Known rows, with every way that one mark hangs from another:
[H C]: [-1.21 -1.20  0.57  0.49  0.10 -3.64 -1.93 -0.73  1.56 -1.74  1.06  0.63
 -0.85  0.06 -1.22 -0.10 -1.67 -0.67 -0.21]
[G [L [C [B H]]]]: [-0.58  0.54 -0.70  0.54  2.00 -2.40 -1.33 -1.95 -0.09 -1.16 -1.13 -0.05
  0.87  1.54  0.37 -0.78  1.37 -0.82 -1.68]
[E [C [B [M H N]]]]: [ 0.63  0.52  1.91  1.24 -0.36 -3.05 -2.23  0.81  2.03 -0.35  1.19  0.50
  4.05  1.02 -1.45  0.28  0.32  1.32 -1.45]
[H [C [B M]]]: [-1.64  0.19  0.16  2.57  0.09 -3.08 -2.21  0.99  2.73 -3.07 -0.81 -0.91
  1.05 -0.44 -2.05  0.52 -0.24 -1.73  0.17]
[L [C [B H M]]]: [-0.46  1.69  2.08  3.45  2.77 -3.33 -2.94  1.00  0.67 -3.41 -2.74 -0.42
  3.95  1.64 -0.85  1.10  1.83  0.84 -1.92]
[N [C [B [M E]]] H]: [-1.45 -1.85  1.19  1.14 -0.38 -3.81 -2.16  1.37 -0.62 -1.94 -0.03 -1.15
  3.51  4.88 -1.89  2.90 -1.25 -2.24  0.05]
[B [H C] [M E]]: [-2.47 -1.12  3.06  0.77 -0.43 -5.29 -2.94 -0.34  2.28 -1.75  1.70  2.51
 -0.49  2.00 -4.77 -0.25  1.10  4.36 -0.07]
[M E [H C] [N B]]: [-4.12  1.60  3.02 -2.16 -1.05 -6.53  0.23  2.67 -0.20  0.00  3.38  0.31
  2.22  2.25 -2.45 -0.53 -1.84  4.67 -2.75]
[N [B [M [H C]]]]: [-2.95  0.34  2.67  0.27  1.64 -3.93 -1.61  3.38  1.25 -2.86  1.44 -0.73
  3.58  2.43 -2.14 -1.68  0.30  1.91 -1.18]
[G [C [B H M]] L]: [-1.11 -0.58 -1.53  0.97  3.31 -2.78 -2.00 -1.91  1.19 -0.57 -1.13  0.92
  0.41  2.25 -1.81  0.82  3.54 -2.92 -0.45]
[B [M [E C] N]]: [ 0.44  0.22  1.29 -0.29 -0.44 -4.81 -2.68  2.06  2.99  1.14  3.68  0.27
  2.59  0.59 -3.36 -0.27  0.80  3.93 -0.77]
[B M]: [ 0.69  0.17  0.04  1.08  1.59 -2.96 -2.50  1.48  2.69 -1.52  1.78 -0.72
  1.84  0.44 -1.39 -0.76  0.88  1.28  0.36]
[G [C [B H [M E N]]] L]: [-1.38 -0.23 -1.35  0.33  2.63 -3.66 -1.77 -1.34  1.23  0.38 -0.47  0.73
  0.54  2.17 -2.41  1.01  3.48 -1.88 -0.78]
[G [C [B [M [N H]]]] L]: [-0.22 -0.34 -2.32  0.97  3.07 -2.59 -2.34 -0.20  1.30  0.09 -1.18 -0.20
  0.75  2.22 -1.59  1.39  2.26 -4.02 -0.36]
[C B]: [-0.08  1.12 -0.99  1.10  0.96 -2.09 -0.30  1.00  1.06 -1.96 -0.79 -3.01
  2.32  0.00  0.69  0.47  0.65 -1.51 -0.14]
[G [C [B H [M E]]] L]: [-1.30 -0.65 -1.79  0.28  2.94 -3.46 -1.80 -1.91  1.19 -0.15 -0.54  0.85
  0.11  2.11 -2.41  0.75  3.86 -2.17 -0.61]
[H [C [B [M E N]]]]: [-1.97  0.57  0.37  1.97 -0.56 -3.86 -2.00  1.57  2.74 -2.09 -0.19 -1.06
  1.19 -0.47 -2.65  0.71 -0.34 -0.65 -0.15]
[B [M N]]: [ 0.48  1.07  0.96  1.13  0.93 -3.41 -2.57  2.68  2.73 -0.38  1.93 -0.80
  2.78  0.45 -1.34 -0.17  0.15  1.81  0.10]
[E [C [B H [M N]]]]: [ 0.14 -0.30  3.14  1.33 -0.66 -3.27 -2.73  0.13  1.92 -0.22  0.75  1.22
  3.54  1.67 -2.15  0.52  0.80  1.91 -1.15]
[N C]: [-1.56 -1.68  1.13 -0.56  0.44 -4.10 -0.89 -1.59 -0.67 -0.95  2.60  0.11
  3.25  2.50  0.27  0.96 -1.00 -1.37 -0.84]
[M E [H C]]: [-1.92  0.34  0.25 -1.79 -0.44 -5.56  0.14 -0.95  0.12 -1.04  3.38  1.26
 -0.78  1.09 -1.77 -0.67 -1.24  3.55 -1.71]

Rows:
[-0.79  2.81 -0.20  1.43  0.33 -3.47 -0.54  2.93  1.86 -1.59  0.27 -2.56
  3.76  0.33 -1.12  0.56  1.08  1.29 -0.63] => [C [B [M E H N]]]
[-0.04  0.93 -1.59  1.11  2.25 -2.21 -1.74 -0.84  0.99 -1.34 -0.88 -0.77
  1.51  0.79 -0.01 -0.94  1.68 -1.38 -1.44] => [G [L [C [B M]]]]
[-0.82  1.10 -0.41  0.55  1.45 -3.20 -1.63 -0.73  0.61 -0.48 -0.47 -0.12
  1.43  1.41 -0.90 -0.60  1.77  0.47 -1.76] => [G [L [C [B H [M E N]]]]]
[-2.30  1.09  3.73 -3.13 -1.18 -6.32  0.02  2.21 -0.44  1.74  4.71  0.99
  3.83  3.02 -2.28 -0.85 -1.00  6.25 -3.51] => [M [E C] H [N B]]
[-0.66  1.62  1.81  2.82  2.40 -3.93 -2.67  1.00  0.71 -2.97 -2.08 -0.45
  3.65  1.60 -1.49  1.11  2.17  1.59 -2.08] => [L [C [B H [M E]]]]
[-3.90 -1.00  4.60  0.58  1.00 -4.25 -2.46  2.45  1.27 -2.82  0.64  0.50
  2.64  3.28 -3.38 -1.28  0.86  2.54 -0.79] => [N [B [H C] M]]
[ 0.28 -0.41  0.74 -2.31 -1.11 -5.08 -1.22  2.13  0.03  2.10  2.90 -0.89
  0.05  2.47 -1.77  0.97 -1.99  3.15 -0.75] => [M E [N H]]
[ 0.20 -1.07  2.55  0.44 -0.50 -3.05 -1.98 -1.33  1.00 -0.34  0.69  1.29
  2.41  1.75 -1.24  0.33  0.53  1.23 -1.33] => [E [C [B H]]]
[-0.51  0.72 -0.59  1.20  2.11 -2.36 -1.86 -1.34  0.56 -1.44 -1.16  0.01
  1.25  1.52 -0.33 -0.82  1.82 -0.53 -1.43] => [G [L [C [B H M]]]]
[ 0.02  2.53  0.81  3.34  3.04 -3.14 -2.43  1.62  0.80 -3.53 -2.26 -1.10
  4.49  1.03 -0.14  0.89  1.30  0.25 -2.16] => [L [C [B [M H]]]]
[-4.36  1.25  3.40 -2.95 -0.77 -6.84  0.95  2.14 -1.78  0.55  4.48 -0.07
  5.07  3.98 -1.45  0.19 -1.35  4.17 -3.17] => [M E H [N B C]]
[-1.19 -1.67  2.80  0.16  1.42 -3.22 -3.08  4.86  0.45 -2.15  0.24 -1.44
  2.45  5.01 -2.71 -0.38 -0.88  0.91 -0.11] => [N [B M] H]
[-3.10 -1.31  3.17 -2.67 -1.31 -6.28 -0.98  3.21 -1.32  1.31  3.24 -1.07
  3.57  4.94 -2.74  1.31 -1.87  2.15 -1.73] => [M E [N B C H]]
[-0.40 -0.60 -3.16  0.01  3.33 -2.52 -1.13 -2.08  0.73  0.00 -0.77 -0.30
  0.08  1.31 -0.44  0.69  2.68 -4.46 -0.71] => [G [C B] L]
[-2.98 -1.23  4.41 -1.00  0.59 -4.95 -2.09  2.23  1.06 -1.24  2.25  0.59
  3.20  3.60 -3.94 -1.59  1.94  4.63 -1.40] => [N [B H [M [E C]]]]
[-0.22  2.43  0.57  2.72  2.72 -3.77 -2.12  1.59  0.81 -3.11 -1.62 -1.17
  4.18  0.90 -0.79  0.81  1.65  1.01 -2.34] => [L [C [B [M E H]]]]
[-1.22 -0.10 -1.09  0.92  2.98 -3.02 -2.02 -1.33  1.22 -0.07 -1.12  0.84
  0.90  2.24 -1.72  1.09  3.17 -2.65 -0.61] => [G [C [B H [M N]]] L]
[-0.10  2.95  1.25  3.39  2.76 -3.33 -2.40  2.20  0.74 -3.01 -2.14 -1.22
  4.92  1.02 -0.13  1.17  0.94  0.50 -2.34] => [L [C [B [M H N]]]]
[ 1.15 -0.55  1.92  1.36 -0.58 -2.86 -3.02  1.26  2.03 -0.08  0.68  0.19
  3.41  1.68 -2.01  0.85 -0.08  0.58 -0.87] => [E [C [B [M [N H]]]]]
[-0.08  1.28  1.80 -0.28 -0.28 -5.10 -1.97  1.90  2.16  0.59  3.88  1.11
  2.99  1.33 -2.81 -0.42  0.21  5.06 -1.46] => [B [M [E C] H N]]
